What can hang from each mark:
Z40: Z478 Z912
Z451: Z63
Z835: Z933
Z145: Z34 Z40
Z731: Z265
Z912: Z63 Z540
Z63: Z451
Z478: Z40
Z846: Z34 Z265
Z209: Z805 Z933
Z201: Z40 Z265
Z265: Z201 Z731 Z846
Z85: Z145 Z451
Z712: Z731
Z34: Z145 Z846
Z933: Z209 Z835 Z912

Each row was made from one small tree. Brackets hold a mark, then the marks that hang from it, in the order of their numbers. Every link used is in the known rows. Write each row's tree.
In the rows, zero is written as 128.
Known rows:
{Z712 {Z731 {Z265 Z846}}}: [129 137 144  82 111 152 178  91 134 105 146 109 108 157 120 108  73 128
 157 150 123 111 122 108  72  94 164  89  79 155 112  87 131  97 129 167
 144 161 118  98 129]
{Z846 {Z34 Z145}}: [158 113 134 146 127  96 117 162 126 161 149 151 149 132 139 124 129 102
 132 145 116 130 119  64 126 144 164  92 122  86 172 127 128 134 112 179
 122 102 120  98 120]
{Z933 Z209 Z835 {Z912 {Z63 Z451} Z540}}: [165 124  63 162  85 154 153  96 159 132 123 169  48  75  60 140 200 163
  75 136 165 106  81 230 128  96  71 171 143  73 140 159  97  61 160 104
 125 122  87 151 134]
{Z34 {Z145 Z40} Z846}: [128  92 156 145 159  90 135 187 144 127 162  92 110 101 130 122  96 150
 121 172 141 138 137  71 105 134 162  91 134  71 116 127 145 129 130 171
  92 142  81 104 105]
{Z201 {Z40 {Z912 Z63 Z540}} Z265}: [148 100  97  93 136 153  97 122 144 147  86  58 125 118 125 101 120 189
 180 109 166 137 143 106 145 157  51 197 174 210  94 124 100 108 119  65
  85 143 114 133 118]
{Z34 {Z145 {Z40 Z478}} {Z846 {Z265 Z731}}}: [140  62 175 184 137 108 161 195 124 139 138  85 143  91 134 148  79 155
 123 174 155 149 150  69  85 145 153 114 167  97 119 123 186 140 160 154
  83 126 108  87 124]
{Z731 {Z265 Z201}}: [122 163 144  92 120 138 134  77 117 128 160 143 139 175 158 123 117  82
 116 138  83 125 136 103 105 127 141  67  81 155 140 103 122 119 114 159
 197 117 113 144 139]
{Z145 {Z34 {Z846 Z265}} {Z40 {Z912 Z63}}}: [102 103 156  95 108 122 116 131  74 146 102 120 126 102 155 127  94 119
 132 171 200 160 107 144 144 192 147 150 125 104  77 134 167 109 116 125
  39 162 166  92 143]
{Z835 {Z933 Z209}}: [110 150 128 134 151 120 169 159 116 143 162 115 113 103 114 136 153 150
 132 134  73 141  86 155 155  78 163  70  89 109 136 144  89  93 132 164
 183 125 142 121 102]
{Z731 {Z265 {Z201 {Z40 Z478}}}}: [136 156 126 107 125 145 128 102 150 132 171 135 145 176 152 115 122 120
 129 123  83 136 153  86 123 136 114 107 121 193 119 106 134 121 131 127
 174 128 119 150 143]
{Z846 {Z265 Z731}}: [127 121 161 126 127 127 177 133  84 147 123  97 151 121 143 133  87  94
 133 137 104 165 141 107  98 107 156 115 105 132 162  98 154 112 118 155
 150 125 143  77 109]
{Z40 Z478 Z912}: [115 148  96 136 128 108 104 141 113 110  98  86 151 125 153 129 175 134
 169  92  78 135 129 124 143  79 136 128 151 123 116 156 159 137 106 124
 103 142 127 144 139]
{Z63 Z451}: [141 144 146  91 127  99 119 113 146 157 150 125 112 127 130 118 125 108
 138 126  77 127 114 124 119  82 142 121  73 100 168 146 135 111 131 131
 134 109 104 126 127]
{Z34 {Z145 {Z40 Z478 Z912}}}: [142 120 114 148 164 104 101 174 137 110 124  82 161  89 149 130 137 160
 128 141 105 141 145 113 148 125 118 133 196  84 117 148 161 156 115 128
  74 138  95 129 114]
{Z933 Z835 Z912}: [122 152  86 162 127 102 141 136 118 102 106 144  81  86 115 134 181  97
 103 147 124 163 128 175 114  60 120 120 129 110 139 134 104 113 104 134
 140 177 105 105 131]
{Z478 {Z40 {Z912 Z540}}}: [129 143  92 111 169 155 135 125 139  88 102  71 130 124 144 119 157 177
 121  70 134 124 144 120 159 113 105 141 156  97  92 117 113 138 135  94
 120 151  85 129 124]
{Z34 {Z145 Z40} {Z846 Z265}}: [129  83 179 153 139  96 149 175 112 149 142  81 128  97 141 130  64 157
 126 199 162 142 133  60  89 161 171  85 131  90 111 116 148 141 132 163
  78 155  98  82 123]
{Z265 {Z846 Z34}}: [111 141 112 116 105  95 122 140 112 142 157 147 107 152 127 121 120  93
 164 126 125 111  97  70 129 104 185  86  83 103 144 131 128  83 110 169
 143 120 170 112 139]
{Z85 Z145}: [138 135 147 137 120 111 105 121 133 113 147 112 126 132 140 122 137 126
 133 131  83 129 109  88  92  67 160  83  95 117 163 150 120 125  88 176
 145 136 124 127 125]
{Z209 Z805 {Z933 Z835 {Z912 Z540}}}: [123 151 107 193 134 144 128  96  87 123  46 125 113 117  92 155 207 147
  81 117 115 102 112 187 154  79 168 130 166 116 106 169  74 152 141 113
 196 147  67 108 101]
{Z201 {Z40 Z478} {Z265 Z846}}: [131 117 109 109 116 111  95 169 149 148 147  77  94 128 134 115 105 171
 207 114 121 128 133  58 119 101 108 124 143 211  99 127 112  80 134 103
 126 158 148 131 142]
{Z85 {Z145 Z34} Z451}: [151 140 176  95 101 106  62 117 141 123 150 192 104 132 148 148 125 112
 123 124 119 134  72 143 104 110 142  87  45  99 159 179 127 146  98 159
 122 131 176 143 167]
{Z712 {Z731 {Z265 {Z201 {Z40 Z912}} {Z846 Z34}}}}: [111 146 125  91 120 157 173  84 167  90 133 161 143 174 124 118  80 119
 163 120 158  96 153 123 102 154 108 109 110 211  99  77 104 145 136 117
 121 146 154 137 149]
{Z209 {Z933 {Z912 Z63}}}: [107 119 115 121 137 111 123 116  83 156  94  90 107 136  83 102 179 126
 101 129  76 124 107 170 129  90 163 151 136 125 127 118 118 133  91 118
 151 161  96  93  90]
{Z209 Z805 {Z933 Z835 {Z912 {Z63 Z451} Z540}}}: [144 143 119 179 110 155  99  75 105 150  50 135 105 128  61 139 192 153
  79 135 131  85  93 221 157 100 147 192 163 108 124 176  81 143 147  89
 169 121  61 130 105]
{Z201 {Z40 Z478} {Z265 Z731 {Z846 {Z34 Z145}}}}: [161  71 128 149 113 104 123 205 175 155 144 129 117 122 116 144  86 157
 187 114 161 130 152  50 112 139  86 134 177 208 131 116 122  94 163 112
 112  98 162 107 130]
{Z478 {Z40 {Z912 {Z63 Z451}}}}: [140 153 129  92 138 147 104 116 148 112 126  88 119 126 114 108 122 150
 132 100 128 124 127 169 159 126  96 192 150  98 122 111 116 129 112  92
 102 144  98 142 117]
{Z846 {Z265 {Z201 Z40}}}: [113 151 137 111 143 130 140 116  99 144 149 107 158 148 162 103  96 107
 139 135 100 145 158  92 115 151 138 111 101 169 144  81 110 150 107 125
 155 150 143 138 128]
{Z145 {Z34 {Z846 {Z265 Z201}}} {Z40 Z478 Z912}}: [ 83 114 143 121 120 112 108 136  93 121 105 141 147 116 187 150 137 115
 136 134 166 139 134 133 138 179 143 102 128 120  73 148 175 158 150 111
  68 148 169 137 183]
{Z34 Z145 {Z846 {Z265 {Z201 {Z40 Z912}} Z731}}}: [ 89  78 172 166 142  94 178 182 137 109 103 105 161 120 132 145  62 135
 138 138 175 126 183 108  77 165 108  99 133 171 114  84 115 180 141 127
  85 117 129 143 115]
{Z209 Z805 {Z933 Z835 {Z912 Z63 Z540}}}: [132 144 101 191 119 162 107  90  76 133  47 115 114 129  75 132 202 150
  80 133 130  99 100 200 159 101 165 183 181 109 113 161  80 138 124 116
 189 143  70 123  92]
{Z933 {Z209 Z805} Z835 {Z912 {Z63 Z451} Z540}}: [174 157  84 177  68 169 135  87 150 128 103 182  69  82  67 161 186 148
  80 129 164  86  70 247 164 109  92 178 164  71 150 178  77  81 158 117
 154 110  91 163 114]
{Z85 {Z145 {Z34 {Z846 Z265}} Z40} {Z451 Z63}}: [153 128 211  92  84 125  84 111 127 157 165 208  78 134 136 171  73 146
 129 154 173 141  73 135  94 175 129 115  48  98 126 151 150 160 113 146
  70 153 204 101 171]
{Z912 {Z63 Z451} Z540}: [163 107 110  98 118 152  98  88 133 170 133 100 116 144 107  84 146 148
 123 129 123 103 102 118 130 119 126 192  95  74 159 149 153  93 141 115
 121  84  80 151 130]
{Z145 Z34 Z40}: [133 140 130  75 154 118 114 139 105 142 162 150 119 104 172 117 131  92
 100 143 117 175 122 126 162 141 152 112 106  72 128 139 164  92 121 149
 118 142 137  85 118]

Which tree is each row?
[136 135 125 144 113 138 120 122 114 170 152 157 177 162 163 117 129 101
 152 126 115 136 145  60 137 181 144 123 128 169 151 104 136 158 132 121
 139 123 171 130 167]	{Z846 Z34 {Z265 {Z201 {Z40 Z478}}}}
[121 125 154 139 117 135 162 111  93 149 139 173 174 151 156 140 109  51
 126 124 121 140 150  98 107 165 151 104  99 142 187  92 140 150 127 152
 176  83 173 106 141]	{Z846 Z34 {Z265 Z201 Z731}}
[118 115  78 144 160 166 131 137 148  93 118 103 165 148 121 100 161 140
 125  62 123 129 190 142 144 140  60 212 176 160 129 109 151 147 145  83
 133  85 125 196 116]	{Z265 {Z201 {Z40 Z478 {Z912 Z63 Z540}}} Z731}
[128 150 151 127 109 117  93  87 100 171  73 128 121 144  76 135 155 113
 105 125  78  86  86 206 168 103 169 173 142 124 147 155  95 159 112 107
 170 126  95 115  80]	{Z209 Z805 {Z933 {Z912 {Z63 Z451}}}}
[131 100 134 149 139 101 157 186 146 127 165 150 122 112 109 142  81 104
 121 143 152 132 134  86 122 132 142 110 142  86 157 116 155  96 138 164
 124  87 151  89 101]	{Z265 Z731 {Z846 {Z34 {Z145 Z40}}}}
[133 137 114 143 111 140 134 113 139 164 102 150 105 104  73 149 173 155
 104 126 122  89  51 226 196 107 113 152 120  95 151 180  76 119 163 105
 162  87 125 154 109]	{Z835 {Z933 {Z209 Z805} {Z912 {Z63 Z451} Z540}}}
[115 150 133  79 134 164 178  90 161  88 164 126 121 173 124  95  71 127
 147 135 126 105 158 113  81 128 128 101  84 194 110  61 108 124 136 139
 157 159 124 141 130]	{Z712 {Z731 {Z265 {Z201 Z40} Z846}}}
[134 136 120 109 110 166 159  98 171 109 168 161 137 186 126 108  99 126
 162 123 133  95 147  87  95 146 134 112 113 195 112  81 133 133 156 135
 145 139 146 140 164]	{Z712 {Z731 {Z265 {Z201 {Z40 Z478}} {Z846 Z34}}}}
[113 126 126 140 127 155 141 134 105 122 111  97 183 142 136 111 104 114
 142 112 124 148 175 142 125 162  92 193 163 186 137  87 151 154 114  96
 122 120 160 160 122]	{Z846 {Z265 {Z201 {Z40 Z478 {Z912 Z63}}} Z731}}
[106 117 130 145 152 109 149 164 146 104 180 173 136 139 124 136  97  78
 108 130 147 107 159 103 116 156 131  93 127  95 168 100 135 134 139 161
 163  67 157 149 115]	{Z265 Z201 Z731 {Z846 {Z34 {Z145 Z40}}}}
[168 137 162 113 119 122  43 125 156 119 172 184 111 113 153 153 142 137
 111 131 117 146  80 136 127 121 127 118 100  83 140 200 169 151 116 133
 102 142 171 137 180]	{Z85 {Z145 Z34 {Z40 Z478}} Z451}
[121 135 143 119  91 108 124 108 131 136 166 179 138 185 138 137  89  88
 129 160 138  86 115  73  97 161 153  38  85 146 143 106 108 115 130 172
 168  91 145 146 156]	{Z731 {Z265 Z201 {Z846 {Z34 Z145}}}}
[164 113 134 139 148 110 117 160 141 156 168 151 148 109 139 123 122 114
 115 161 127 146 127  68 146 164 150 113 153  72 161 131 147 133 118 163
 111 111 114  83 115]	{Z846 {Z34 {Z145 Z40}}}
[138 115  67 140 118 155  84 118 106 123  83  61 154 139 132 100 193 169
 156  95 119 112 118 119 151 114 119 195 169 102 110 161 171 123 118 107
  90 120 106 170 144]	{Z40 Z478 {Z912 Z63 Z540}}
[ 94 163 136  90 102 121 132  86 114 115 165 139 117 185 144 123  95  88
 136 143 106 100 120  99  97 114 154  48  65 160 125 103 114  95 116 163
 195 122 142 160 148]	{Z731 {Z265 Z201 Z846}}
[145 111 157 141 107 126 172 127  92 171 126 152 159 130 141 146  95  74
 138 139 128 159 130  83 115 144 162 118 113 133 174 110 157 116 131 154
 141 102 173  57 130]	{Z846 Z34 {Z265 Z731}}
[135 100 165 160 123 120 156 144 105 153 136 169 188 139 150 144  90  70
 115 147 139 130 157  86  94 189 142  89 118 124 193  88 131 170 133 164
 153  69 152 115 132]	{Z846 {Z34 Z145} {Z265 Z201 Z731}}
[129 118 180 104 103 115  55 121 155 102 135 173  91 112 124 152 106 144
 125 149 189 136  75 172 119 154 113 145  95  97 100 190 148 155  98 124
  50 154 180 150 170]	{Z85 {Z145 {Z34 Z846} {Z40 {Z912 Z63}}} Z451}
[128 130  84 118 142 151  86 106 166 125 122 112 155 155 125  91 169 158
 141  82 116 100 155 141 152 146  67 204 146 150 124 138 138 158 149  59
 103  93 109 218 152]	{Z265 {Z201 {Z40 Z478 {Z912 {Z63 Z451} Z540}}}}
[112 135 129 117 105 106 132 123 159 120 141 172 150 174 129 141  77 117
 144 141 162  96 137  92 123 175  99  76 124 199 107 102  94 130 130 123
 119 110 157 157 147]	{Z731 {Z265 {Z201 {Z40 Z912}} {Z846 {Z34 Z145}}}}
[139 147 143  82 151 176 179  80 163 102 163 130 142 164 136  95  89 120
 131 131 108 130 172 118  90 140 119 117  99 194 123  60 114 145 136 137
 160 156 101 125 121]	{Z712 {Z731 {Z265 {Z201 Z40}}}}
[115 147 123  75 155 111 114 133 107 119 118 143 135  93 174 133 137 102
 116 127 133 171 126 161 174 143 124 122 128  91 102 149 158 116 113 122
  80 148 149  99 122]	{Z145 Z34 {Z40 Z912}}
[138 119 191 104 117 104  77 130 163 115 171 190  79 116 139 158 108 134
 111 148 162 141  77 129 105 130 143  93  60  87 117 186 145 145 122 148
  92 150 171 124 173]	{Z85 {Z145 {Z34 Z846} Z40} Z451}
[ 73 105 168 107 137 114 159 133  98 109 105 154 141 104 172 159  98  85
 112 134 187 159 155 159 127 179 124 102 112 127  91 121 163 145 149 118
  84 128 176 109 145]	{Z145 {Z34 {Z846 {Z265 Z201 Z731}}} {Z40 Z912}}
[107 120  82 146 173 150 153 143 160  83 112 112 166 139 138 120 167 137
 127  49 111 130 198 131 140 119  62 167 163 168 123 116 148 159 161  81
 137  90 124 184 123]	{Z265 {Z201 {Z40 Z478 {Z912 Z540}}} Z731}
[119 155  98 126 159 130 112 144 141 120 172 116 145 155 152  94 157 117
 141  92  68 136 168  94 139 120 123 129 127 151 142 108 128 146 120 125
 166 131 125 180 129]	{Z265 {Z201 {Z40 Z478}}}
[136 137  89 127 132 135 102 156 135 127 120  76 146 130 122  92 143 160
 168 104 108 151 142 121 164 121 100 212 182 159 106 127 150 120  95  99
  77 155 132 150 113]	{Z201 {Z40 Z478 {Z912 Z63}}}
[120  67 176 161 132 116 158 176 114 128 104  74 146  88 113 138  53 153
 125 185 195 147 150 122  98 176 123 153 177 109 107 108 163 143 124 138
  48 133 116  95 101]	{Z34 {Z145 {Z40 {Z912 Z63}}} {Z846 {Z265 Z731}}}
[112 145 100 159 135 128 162 139 123 137  97 139 115  97 102 167 187 150
 109 108 108 104  72 192 195  85 136  92 122 104 135 174  70 130 155 128
 185 114 132 132 104]	{Z835 {Z933 {Z209 Z805} {Z912 Z540}}}
[125 110  81 174 138 147 130 101  89 137  70 100  91 117  67 109 217 166
  72 141 128 120 114 183 119  89 145 172 159 111 105 139 106 116 127 101
 153 158  63 106 114]	{Z209 {Z933 Z835 {Z912 Z63 Z540}}}
[148 131 108  99 144 167 106 105 156 115 108  80 123 129 113 103 143 182
 119  86 149 107 125 154 160 135  83 203 154  87 110 121 122 128 140  74
  98 125  76 151 130]	{Z478 {Z40 {Z912 {Z63 Z451} Z540}}}
[ 67 127  86 125 163 127 170 146 154  68 119 115 132 148 117 121 116 127
 136  64 148 105 183 134 125 109  76 133 120 171 113 102 116 126 150  90
 142  96 152 193 114]	{Z265 {Z201 {Z40 {Z912 Z540}}} Z731 Z846}
[132 157  75 170 106 118 183 137 137 100 137 169  52  61  96 161 191 125
  92 132 122 146 106 213 123  67 109  94 142  98 135 138  80  72 121 148
 156 173 114 115 114]	{Z933 Z209 Z835 Z912}
[126 185 151 183 134 147 116 110  73 126  95 114 132 132 110 144 160 132
 111 137  79 117 115 165 148  86 212 119 152 115 116 155  75 133 111 160
 220 147  83 108  79]	{Z209 Z805 {Z933 Z835}}
[130 110 137 103 154 120 151 156 163 122  98  88 127  95 131 145  91 142
 178  91 137 169 178 130 129 117  46 156 167 240 112 108 104 115 126  78
 109 135 140  98  92]	{Z201 {Z40 Z912} {Z265 Z731}}
[122 140 107 100 143 116  94 145 111 121 115 137 144  97 178 138 165 119
 127 114 120 166 126 150 180 135 122 137 155  92  98 168 186 120 129 114
  74 142 149 111 143]	{Z145 Z34 {Z40 Z478 Z912}}
